Known rows, with every way that one mark hangs from another:
K_952[K_441[K_189[K_607] K_447]]: [ 1.99  0.96 -0.42 -0.81  4.52  0.06 -0.40 -1.30  3.14  0.92  4.56  1.19
 -2.45 -1.35  3.52 -2.72  2.79  0.11 -0.81 -2.18  2.85]
K_277[K_189[K_441[K_447 K_952] K_607]]: [ 3.15  2.15  1.91 -0.02  1.21 -0.22 -0.66 -2.27 -0.12  1.85  4.68 -1.88
 -0.74 -2.71  2.53 -0.49  0.05 -2.38 -0.33 -5.97  2.87]
K_277[K_189]: [ 0.00  1.43  2.22 -0.41  1.50 -0.40  0.61 -1.80 -0.70  2.14  3.74 -0.95
  0.71 -3.12  1.04  0.70  2.31 -1.54  0.25 -5.10  2.63]
K_441[K_189[K_277 K_607] K_447 K_952]: [ 2.13  3.09 -1.16 -2.61  0.20  1.97  0.39 -1.53  0.06  1.67  8.52 -0.51
  0.62 -1.26  4.17 -2.06 -0.03 -1.36  0.05 -3.48  0.32]
K_189[K_277 K_441[K_952] K_607]: [ 2.56  2.86  2.08  1.36 -0.11  0.12  1.14 -0.42  1.35 -0.26  2.46 -0.66
 -1.54 -0.42  0.21  0.77 -3.00 -3.58  2.08 -3.95  0.19]
K_607[K_189]: [-1.37  0.54  2.41  0.81  1.79 -1.87  0.06 -0.73  0.68 -0.01  2.37 -0.07
  0.19 -2.97  0.64  0.30  3.68  0.72  2.02 -4.61  1.31]
K_189[K_441]: [ 1.15  2.20  3.26  1.82  3.73 -0.02 -0.11 -1.43  2.93  0.76  0.27 -0.50
 -0.70 -0.48 -1.01  0.63  0.79 -0.92  0.54 -5.25  2.11]
K_607[K_189[K_277 K_441]]: [-0.57  1.55  4.27  2.97 -1.50 -1.99 -0.85  0.17  1.08  0.21  2.24  0.94
 -0.26 -3.73 -1.06  1.26  0.93 -1.64  4.17 -5.12  0.34]
K_441[K_189[K_277] K_447[K_607] K_952]: [ 0.03  2.36 -0.61 -3.85  1.41  2.14 -0.63 -2.70  0.34  2.04  7.98 -0.55
  2.15 -1.33  2.74 -1.87  2.19 -0.83 -0.68 -3.10  0.84]
K_952[K_441]: [-0.32  0.68  2.23  0.24  5.70 -0.02  1.11 -0.85  1.97 -0.55  0.31  0.74
 -2.17 -0.90  0.35 -1.01  2.62  1.75  0.19 -3.14  2.32]
K_602[K_447[K_607[K_189]]]: [-1.32  0.12  0.36 -0.72  5.96 -2.10  1.52 -1.76  3.64  0.25  3.19 -2.60
  1.30 -3.71  0.78  0.36  4.25 -0.19 -1.02 -1.51  4.33]
K_607[K_189[K_277 K_441[K_447 K_952]]]: [-0.26  2.23  3.97  1.69 -0.70 -0.66 -1.10 -0.53 -0.52  0.26  4.11 -0.03
  0.38 -3.69  0.21 -0.31  0.62  0.11  3.13 -6.08  0.20]
K_189[K_277]: [-0.88  2.50  1.73 -0.28  1.42  0.47  2.54 -0.51  1.41  0.99  3.40 -0.35
  0.36 -1.64 -0.20  1.14 -0.16 -1.47  1.52 -3.28  0.47]
K_277[K_189[K_441]]: [ 1.08  1.79  3.76  1.56  0.87 -0.46 -0.81 -1.69 -0.01  1.97  2.35 -0.78
  0.10 -3.01 -0.11  1.10  1.20 -2.32  1.09 -6.09  2.70]
K_277[K_189[K_441[K_952] K_607]]: [ 2.82  1.83  2.58  0.96  0.30 -0.55 -0.41 -1.64 -0.62  1.01  2.92 -1.39
 -0.97 -2.20  1.36  0.37 -0.02 -3.06  0.75 -5.77  2.35]
K_277[K_189[K_441 K_607]]: [ 2.75  1.61  2.29  1.42  0.51 -1.55 -0.45 -1.62  1.29  1.81  2.90 -1.03
 -1.06 -2.77  1.29  1.13  0.18 -4.22  0.82 -4.78  2.95]
K_441[K_189[K_607] K_447 K_952]: [ 2.61  2.15 -1.44 -2.98  2.77  1.97 -0.35 -2.12  0.56  1.38  7.31 -0.93
  0.14 -0.36  4.80 -2.84  1.76 -0.20 -1.68 -3.97  1.34]
K_189[K_441[K_447 K_952] K_607]: [ 3.44  2.56  0.90 -0.29  4.15  0.29  0.17 -2.09  2.50  0.51  3.12 -1.93
 -1.79 -0.11  2.44 -1.33 -0.75 -1.13 -1.08 -4.80  2.19]
K_447[K_441[K_189 K_952] K_607]: [-1.61  2.21  1.93 -0.87  4.90  1.31 -1.65 -3.19  2.00  0.14  2.39 -0.36
  0.35  1.20 -0.90 -0.49  3.42 -0.97 -0.33 -2.29  1.83]
K_441[K_189[K_607]]: [ 2.00  1.10 -0.68 -0.63  1.73 -0.15  0.28 -1.14  2.80  1.26  4.28  0.31
 -0.75 -0.42  2.62 -0.20  2.24 -2.93  0.04 -2.36  1.46]

Rows:
[-0.80  1.02  0.56 -3.50  4.85  0.09 -0.33 -3.41  0.59  0.70  5.21 -1.89
  1.41 -1.78  2.82 -2.07  3.86  1.85 -1.44 -4.49  2.07]  K_441[K_447[K_607[K_189]] K_952]
[ 1.18  0.91  0.87  0.67  1.50 -0.16  0.30  0.21  2.25  0.08  3.24  2.21
 -2.50 -1.46  1.55 -0.97  1.30 -1.69  1.72 -1.57  1.27]  K_952[K_441[K_189[K_277 K_607]]]
[-2.35  2.26  2.36 -1.06  6.98  0.69 -0.12 -3.26  2.21 -0.44  0.81 -1.47
 -0.11  1.40 -1.40  0.05  2.47 -0.07 -0.85 -2.49  2.42]  K_447[K_441[K_952] K_607]
[ 1.34  2.02  2.73 -0.55  2.22  0.21 -1.27 -3.17 -0.43  2.26  4.30 -1.85
  0.83 -2.86  1.10 -0.56  1.71 -1.44 -0.48 -6.08  2.99]  K_277[K_189[K_441[K_447[K_607] K_952]]]
[-1.01  2.30  0.78  0.07  7.19  0.05  0.54 -2.17  4.62  0.82  3.27 -2.19
  0.62 -1.48 -0.68  0.16  3.31 -1.19 -1.45 -0.29  4.76]  K_602[K_447[K_441[K_189] K_607]]
[-0.58  1.82  4.54  2.61 -1.64 -1.02 -0.88  0.18 -0.93 -0.66  2.31  0.43
  0.13 -3.21 -0.89  0.56  0.59 -0.37  4.31 -5.96 -0.32]  K_607[K_189[K_277 K_441[K_952]]]
[ 2.96  3.52  1.27  0.11  1.08  0.44  0.82 -1.08  1.94  0.75  4.79 -1.30
 -1.32 -1.11  1.77 -0.40 -2.80 -2.85  0.92 -4.31  0.88]  K_189[K_277 K_441[K_447 K_952] K_607]
[-0.10  3.88  2.23  0.93  1.36  1.78 -0.13 -0.68  0.49 -0.19  3.84  0.27
 -0.97  0.67 -0.07 -0.09 -0.27 -2.01  1.73 -2.89  0.41]  K_447[K_441[K_189[K_277 K_607] K_952]]
[ 0.27  3.17  1.01  1.01  5.79  1.26  1.22 -0.61  1.80 -0.33  3.66 -2.13
 -0.34 -0.97  0.57 -0.67  1.30  0.04 -1.14 -1.86  3.52]  K_602[K_447[K_441[K_189[K_607] K_952]]]
[ 1.49  1.94 -0.50 -0.52 -0.76  0.01  0.88 -0.31  2.37  1.44  5.71  0.86
 -0.33 -1.28  2.09  0.46  0.35 -4.26  1.46 -1.87  0.51]  K_441[K_189[K_277 K_607]]
[ 0.61  1.11  0.80 -0.72  4.66  1.03 -0.77 -1.24  2.16  1.07  4.11  1.40
 -1.42 -1.65  2.40 -2.83  3.46  1.64 -0.33 -3.10  2.54]  K_952[K_441[K_189 K_447]]
[-0.10  1.14  2.01  0.79  1.62  0.70 -0.05  0.12  1.33  0.19  2.73  2.36
 -1.40 -1.65  0.46 -1.03  2.05 -0.01  2.02 -2.36  1.07]  K_952[K_441[K_189[K_277]]]
[ 0.55  3.26  0.33 -2.44  0.37  3.11  0.12 -1.32 -1.30  1.77  7.93 -0.17
  1.63 -1.46  2.77 -2.09  1.05  0.50  0.45 -4.76  0.10]  K_441[K_189[K_277] K_447 K_952]
[-1.18  0.48  2.76  0.20  0.82 -1.96 -0.96 -1.95  1.75 -0.20  2.24 -0.32
  0.68 -2.51 -0.63  0.83  2.36 -1.72  2.24 -3.60  1.02]  K_447[K_607[K_189[K_277 K_441[K_952]]]]
[ 0.27  0.36  0.17 -1.92  5.63  0.30 -1.06 -2.21  3.45  1.25  4.13  1.18
 -0.95 -1.47  2.26 -2.55  4.40  0.68 -1.14 -1.82  3.14]  K_952[K_441[K_189 K_447[K_607]]]
[ 1.44  0.23  0.44  0.37  3.38 -0.33 -0.06 -0.36  2.61 -0.06  2.08  1.71
 -2.76 -0.79  1.92 -1.60  2.81 -0.70  0.46 -2.03  2.21]  K_952[K_441[K_189[K_607]]]
[-1.42  2.62  0.86  0.24  5.53  0.16  0.80 -1.47  4.14  1.14  4.01 -1.62
  0.97 -2.02 -0.90  0.65  2.20 -2.03 -0.68  0.09  4.05]  K_602[K_447[K_441[K_189[K_277]] K_607]]
[-2.32  1.53  1.95  0.83  7.06 -1.85  0.79 -1.86  4.08  0.04  2.34 -2.48
  0.26 -2.96 -0.83  0.66  3.79 -0.15 -0.50 -0.85  4.76]  K_602[K_447[K_441 K_607[K_189]]]
[-3.50  1.89  3.56  0.46  2.71 -0.79 -1.01 -2.09  0.79 -0.79  2.11 -0.45
  0.32 -1.18 -1.81  0.65  2.37 -0.78  2.26 -2.82  1.15]  K_447[K_441[K_952] K_607[K_189[K_277]]]
[ 3.02  2.07  1.73  1.08  3.26 -0.10  0.49 -1.33  2.08 -0.65  0.96 -1.33
 -1.93  0.67  0.92 -0.35 -0.66 -1.92  0.17 -4.84  1.48]  K_189[K_441[K_952] K_607]
